What can hang from each mark
palefo: gogu kitot nesil tupo
turi: kitot palefo tupo
gogu: palefo
nesil: tupo
tupo: gogu kitot nesil turi

Known rows, with every way that one mark hangs from another
tupo(gogu kitot nesil turi(palefo)): [ 0.280 -1.103  0.971  0.023  0.667 -0.468  0.592 -0.727 -2.547  2.361
 -1.144  1.500 -1.955  0.287  0.178  0.416  4.455  1.295  1.271  0.515
  2.898]
nesil(tupo(kitot turi)): [-0.486  1.119  0.959 -0.372 -0.139 -0.411  1.801  0.606 -1.146  1.230
 -3.499  3.947 -1.311 -1.692  0.892  0.300  0.960  1.981  1.535 -0.323
  0.434]
tupo(nesil turi(kitot)): [ 0.091 -0.458  0.695 -0.080  0.176  0.780  1.258 -0.811 -2.500  1.034
 -1.317 -0.538  0.037 -0.471  1.255  1.331  1.690  1.474  1.098  0.400
  2.404]
turi(palefo(gogu)): [-0.782  0.518  1.721  0.275 -0.289 -1.136 -0.279  1.253 -2.312  0.815
  1.911 -2.377  0.852 -1.415  1.202  0.496  1.821  1.956  0.509 -1.207
  0.347]
tupo(gogu nesil turi(kitot palefo)): [ 0.445 -2.231  1.032  0.198  0.955 -0.419  0.630 -0.739 -3.390  1.576
  0.342 -2.079 -1.125  0.612  0.123  1.052  3.411  1.749  0.895  0.573
  3.712]
palefo(gogu nesil tupo(kitot)): [-0.139  1.447  0.665 -1.108 -0.580 -0.317 -0.159 -1.367 -1.355  1.272
  0.430  0.826  0.289 -0.204  2.653 -0.225  0.589  1.195  1.023 -0.277
 -1.219]
nesil(tupo(gogu kitot)): [-0.991 -0.049  1.210 -0.545  0.194 -0.680  1.048  1.776 -1.528  1.431
 -1.963  4.256 -0.666 -0.196  0.089 -0.217  1.325  2.286  1.087  0.253
 -0.205]
palefo(gogu kitot nesil tupo): [ 0.314  1.721  0.479 -1.113 -1.121 -0.144 -0.216 -1.950 -1.412  1.010
  1.290 -2.417  0.535 -0.528  2.420  0.121 -0.909  1.071  0.452 -0.303
 -2.882]
turi(kitot palefo tupo(gogu nesil)): [ 0.071 -2.815  0.712 -0.378  1.384 -0.660  0.352 -0.715 -3.671  0.869
  1.946 -3.811 -0.748  2.342 -1.138  0.713  3.175  1.937  0.603  0.038
  1.730]
palefo(nesil tupo(turi)): [ 0.963  1.239  0.446 -1.008 -1.135 -0.339  0.000 -1.919 -0.971  0.779
 -1.803 -1.290 -0.756 -0.331  2.629  0.122  0.782  1.599  1.542 -0.431
 -1.332]
tupo(gogu nesil turi): [ 0.368 -0.491  0.377 -0.380 -0.427 -0.107 -0.031  0.315 -1.997  1.965
 -2.509  1.917 -0.229  0.264  1.212  0.549  3.405  1.835  1.288  0.689
  1.441]
tupo(kitot turi): [-0.169  1.149  1.443  0.228  0.058  0.004  1.251  0.381 -1.800  1.376
 -1.581  2.341 -2.088 -2.118  1.487  0.657  2.016  1.332  1.235 -0.145
  2.108]
palefo(gogu nesil tupo(kitot turi)): [ 0.585  1.630  0.382 -0.936 -0.770 -0.481  0.032 -1.603 -1.480  1.582
 -0.734  1.482 -0.873 -0.766  3.295  0.034  1.198  1.143  1.370 -0.068
  0.170]
gogu(palefo(nesil(tupo))): [-0.502  0.210  0.717 -0.481 -0.967 -0.459  0.899 -1.068  0.063  0.696
 -2.840 -0.570  1.198  0.561 -0.115 -0.931 -0.287  2.454  1.568 -0.274
 -1.520]
turi(kitot tupo): [-0.366 -0.580  1.150 -0.145  0.712 -0.163  1.053  0.544 -3.034 -0.047
  1.603 -3.076 -0.927 -0.102  0.152  0.973  0.762  2.015  0.643 -0.555
  0.888]
palefo(gogu kitot): [-0.604  1.508  1.266  0.016 -0.533 -0.123  0.383  0.767 -2.148  1.151
  1.521 -1.068  0.306 -2.141  1.386  0.705  0.044  1.323  0.171 -0.395
 -0.451]
palefo(kitot nesil tupo): [ 0.465  1.319  0.697 -1.148 -0.947  0.297  0.437 -2.540 -0.984  0.630
  0.193 -3.111 -0.497 -0.277  1.533  0.058 -0.938  1.038  0.623 -0.151
 -2.998]
palefo(gogu tupo(kitot turi)): [ 0.017  1.347  0.675 -0.326 -0.107 -0.700  0.315  0.000 -1.885  1.391
 -0.171  3.485 -0.798 -1.918  2.642  0.473  1.842  1.781  1.126 -0.293
  0.683]
gogu(palefo(kitot nesil)): [ 0.130  0.699  1.167  0.157 -0.615  0.385  1.032 -2.353 -0.706  1.085
 -0.044 -3.650 -0.465 -0.308 -0.143 -0.322 -0.283  1.231  0.798  0.289
 -0.296]
gogu(palefo(tupo(nesil))): [-0.222 -0.732  0.399 -0.374 -0.362  0.260  0.258 -1.835 -0.428  0.842
 -1.464  0.864  2.002  1.034 -0.001 -0.190  1.612  2.492  1.321 -0.001
 -1.118]
turi(palefo tupo(gogu kitot nesil)): [-0.028 -1.820  0.698 -0.610  1.086 -0.770  0.295 -0.731 -2.769  1.695
  0.477 -0.419 -1.691  2.048 -1.084  0.069  4.331  1.512  0.891  0.015
  1.290]
turi(kitot): [-0.714 -0.122  1.754  0.239  0.372  0.278  1.208  0.925 -2.542  0.230
  1.131 -2.061  0.118 -1.316  0.899  1.066  0.340  1.837  0.555 -0.357
  1.313]

Rows
[-0.068 -2.008  0.990  0.565  0.698 -1.023  1.607  0.799 -1.841  1.112
 -1.529  1.350 -0.938  0.000 -0.838  0.092  1.207  3.353  1.410  0.834
  2.833]
nesil(tupo(gogu(palefo) turi(kitot)))
[ 0.616  0.561  1.070 -0.837 -0.466 -0.374  0.431 -3.130 -1.431  0.505
  1.431 -5.752 -0.958 -0.135  0.769 -0.012 -0.188  0.948  0.550 -0.677
 -2.752]
turi(palefo(kitot nesil tupo))
[ 0.310 -0.325  0.028 -0.661  0.042  0.025  0.213 -1.259 -2.535  1.021
  0.019  0.714  1.247 -0.175  2.363  1.199  1.394  1.904  1.008  0.246
  1.020]
palefo(gogu tupo(nesil turi(kitot)))
[ 0.069 -0.610  0.937 -0.455  0.418 -1.146  0.057 -1.282 -3.372  0.375
  3.448 -6.727 -0.596  1.100  0.743  0.503  1.080  1.432  0.532 -0.782
  0.902]
turi(kitot palefo(gogu nesil) tupo)
[-0.013  0.865  0.929 -0.065 -0.321 -1.401  0.993 -0.007 -2.000  1.277
 -0.363 -1.286 -0.661 -2.026  0.452  0.530  0.388  1.816  0.694 -0.744
 -0.410]
nesil(tupo(turi(palefo(gogu kitot))))
[-0.681  1.232  1.053 -0.541 -0.084 -0.465  0.076  0.428 -1.765  1.036
  0.918  2.679  0.392 -1.409  2.143  0.194  1.144  1.808  0.738 -0.502
 -0.599]
palefo(gogu tupo(kitot))
[-0.274 -0.367  1.049 -0.380  0.715 -0.739  0.387  1.341 -2.611  1.332
  0.343  1.359 -2.363  0.453 -0.031  0.077  2.888  1.786  0.853  0.082
  1.236]
turi(tupo(gogu kitot))
[-0.044  0.681  0.587 -0.282 -0.135  0.713  1.216 -0.840 -1.612  1.845
 -2.848  3.005 -0.725 -0.800  1.366  0.781  2.762  1.088  1.387  0.355
  1.948]
tupo(kitot nesil turi)
[-0.035 -0.081  0.738 -0.438 -0.458 -1.150  0.556  1.843 -1.573  1.355
 -3.206  2.871 -0.656 -0.684  0.741  0.098  1.590  2.780  1.416  0.088
  0.076]
nesil(tupo(gogu turi))
[ 0.037  1.199  0.906 -1.098 -0.411  0.197  0.601 -1.851 -0.899  0.831
 -0.651  0.055 -0.563 -0.016  1.987 -0.226  0.484  1.144  1.155 -0.285
 -1.428]
palefo(nesil tupo(kitot))
[ 0.032  1.103  1.337 -0.274 -0.623 -0.610  0.072 -1.490 -2.056  1.238
  2.314 -5.536 -0.180 -0.823  1.327  0.187  0.220  0.601  0.262 -0.644
 -0.671]
turi(palefo(gogu kitot nesil))
[ 0.334 -0.427  1.136  0.158 -0.345 -0.193  0.497 -1.541 -1.172  1.720
  0.456 -2.574 -1.066  0.602 -0.276 -0.538  0.677  1.488  0.617  0.864
  0.555]
tupo(gogu(palefo(kitot nesil)))
[ 0.005 -1.809  1.318  0.168  0.904 -1.438  1.278  0.843 -2.937  0.944
 -0.392 -1.220 -1.490 -0.353 -0.379  0.544  1.650  2.690  1.014  0.045
  1.990]
nesil(tupo(gogu turi(kitot palefo)))
[-0.082 -2.089  0.346 -0.691  0.866  0.097  0.377 -0.014 -3.276  0.945
  0.717 -1.191 -0.112  2.112 -0.368  0.791  2.433  2.018  0.676  0.589
  1.388]
turi(kitot tupo(gogu nesil))
[-0.417  0.037  0.337 -0.901  0.284  0.396  0.829 -0.849 -1.978  1.182
 -1.244  1.217 -0.571  0.989  0.025  0.434  2.623  1.232  1.061 -0.129
  0.347]
turi(tupo(kitot nesil))
[ 0.091 -0.266  1.008 -0.852 -0.322 -1.009  0.766 -1.199 -1.542  1.315
 -0.253 -3.442 -0.978  0.697 -0.541 -0.412  0.058  1.477  0.645 -0.009
 -2.060]
turi(palefo(kitot nesil(tupo(gogu))))
[-0.207 -0.694  0.480 -1.038  0.313  0.284  0.146 -0.600 -1.665  1.713
 -0.906  3.930  0.173  1.062  0.899  0.090  2.744  1.730  0.985  0.747
 -0.228]
palefo(tupo(gogu kitot nesil))
[-0.200 -0.961  0.314 -0.878  0.524 -0.048  0.308 -0.083 -2.437  1.736
 -0.901  2.241 -1.058  1.802 -0.236  0.178  3.481  1.484  0.990  0.561
  0.949]
turi(tupo(gogu kitot nesil))
[ 0.199 -1.250  0.563  0.455  0.532  0.013  0.935 -0.867 -1.481  2.550
 -2.389  4.045 -1.168  0.586 -0.275 -0.091  4.049  1.932  1.533  1.356
  3.842]
tupo(gogu(palefo) kitot nesil turi)
[ 0.358 -0.677  1.619  0.472  0.109 -1.425 -0.013  0.939 -2.625  1.493
 -0.135 -1.370 -1.949 -0.874  0.514  0.412  3.369  2.068  0.976 -0.311
  2.048]
tupo(gogu turi(palefo))
[-0.340  0.006  0.987 -0.136  0.086 -0.235  1.869  0.627 -2.028  0.438
 -1.926  0.512 -0.405 -1.408  0.841  0.964 -0.055  2.349  1.262 -0.108
  0.855]
nesil(tupo(turi(kitot)))
[ 0.491 -1.167  0.790 -0.061  0.003 -0.720 -0.084 -0.323 -2.369  1.919
 -1.228 -0.651 -0.723  0.550  0.393  0.508  4.085  1.791  1.153  0.160
  1.794]
tupo(gogu nesil turi(palefo))
[-0.972 -1.060  1.347  0.186  0.502 -0.846  1.366  1.205 -0.882  1.539
 -1.783  4.372 -0.524  0.257 -1.291 -0.787  1.621  2.861  1.262  0.601
  0.938]
nesil(tupo(gogu(palefo) kitot))
[-0.186 -0.762  1.498  0.740  0.179 -0.305  0.830  0.199 -1.466  1.491
  0.809 -0.813 -1.028 -0.589 -1.013 -0.098  1.199  2.064  0.436  0.686
  1.169]
tupo(gogu(palefo(kitot)))
[ 0.033  0.005  1.331 -0.059  0.390 -0.827  0.870 -0.828 -2.557  0.452
  2.050 -5.471 -2.182 -0.434 -0.964  0.533  1.082  1.354  0.252 -1.101
 -0.759]
turi(palefo(kitot) tupo)
[ 0.029  1.365  0.530 -1.184 -1.276 -0.545 -0.838 -0.861 -1.275  0.780
  0.409 -1.151  1.490  0.059  2.972 -0.133  0.225  1.710  0.963 -0.627
 -2.342]
palefo(gogu nesil tupo)
[ 0.023 -0.441  0.271 -0.349 -0.258  0.630  0.963 -2.914 -0.532  1.027
 -0.528 -0.404  0.983  0.433 -0.448  0.001  0.528  1.826  0.786  0.333
 -1.498]
gogu(palefo(kitot tupo(nesil)))
[ 0.489 -2.023  1.150 -0.439  0.940 -1.229  0.171 -1.020 -3.452  0.621
  2.636 -6.615 -2.069  2.171 -0.385  0.207  1.926  1.656  0.655 -0.162
  1.368]
turi(kitot palefo(nesil) tupo(gogu))
[ 0.230 -0.601  0.700 -0.027 -0.176 -0.368  1.863 -1.754 -1.002  0.730
 -2.509 -1.464 -0.380  0.162  0.049 -0.124 -0.354  2.427  1.708  0.455
  1.386]
gogu(palefo(nesil(tupo(turi(kitot)))))
[ 0.260 -1.055  1.353 -0.093  0.715 -1.348  0.290 -0.105 -3.080  1.021
  2.479 -4.558 -2.751  0.416 -1.323  0.295  2.082  1.640  0.164 -0.408
 -0.125]
turi(palefo(kitot) tupo(gogu))
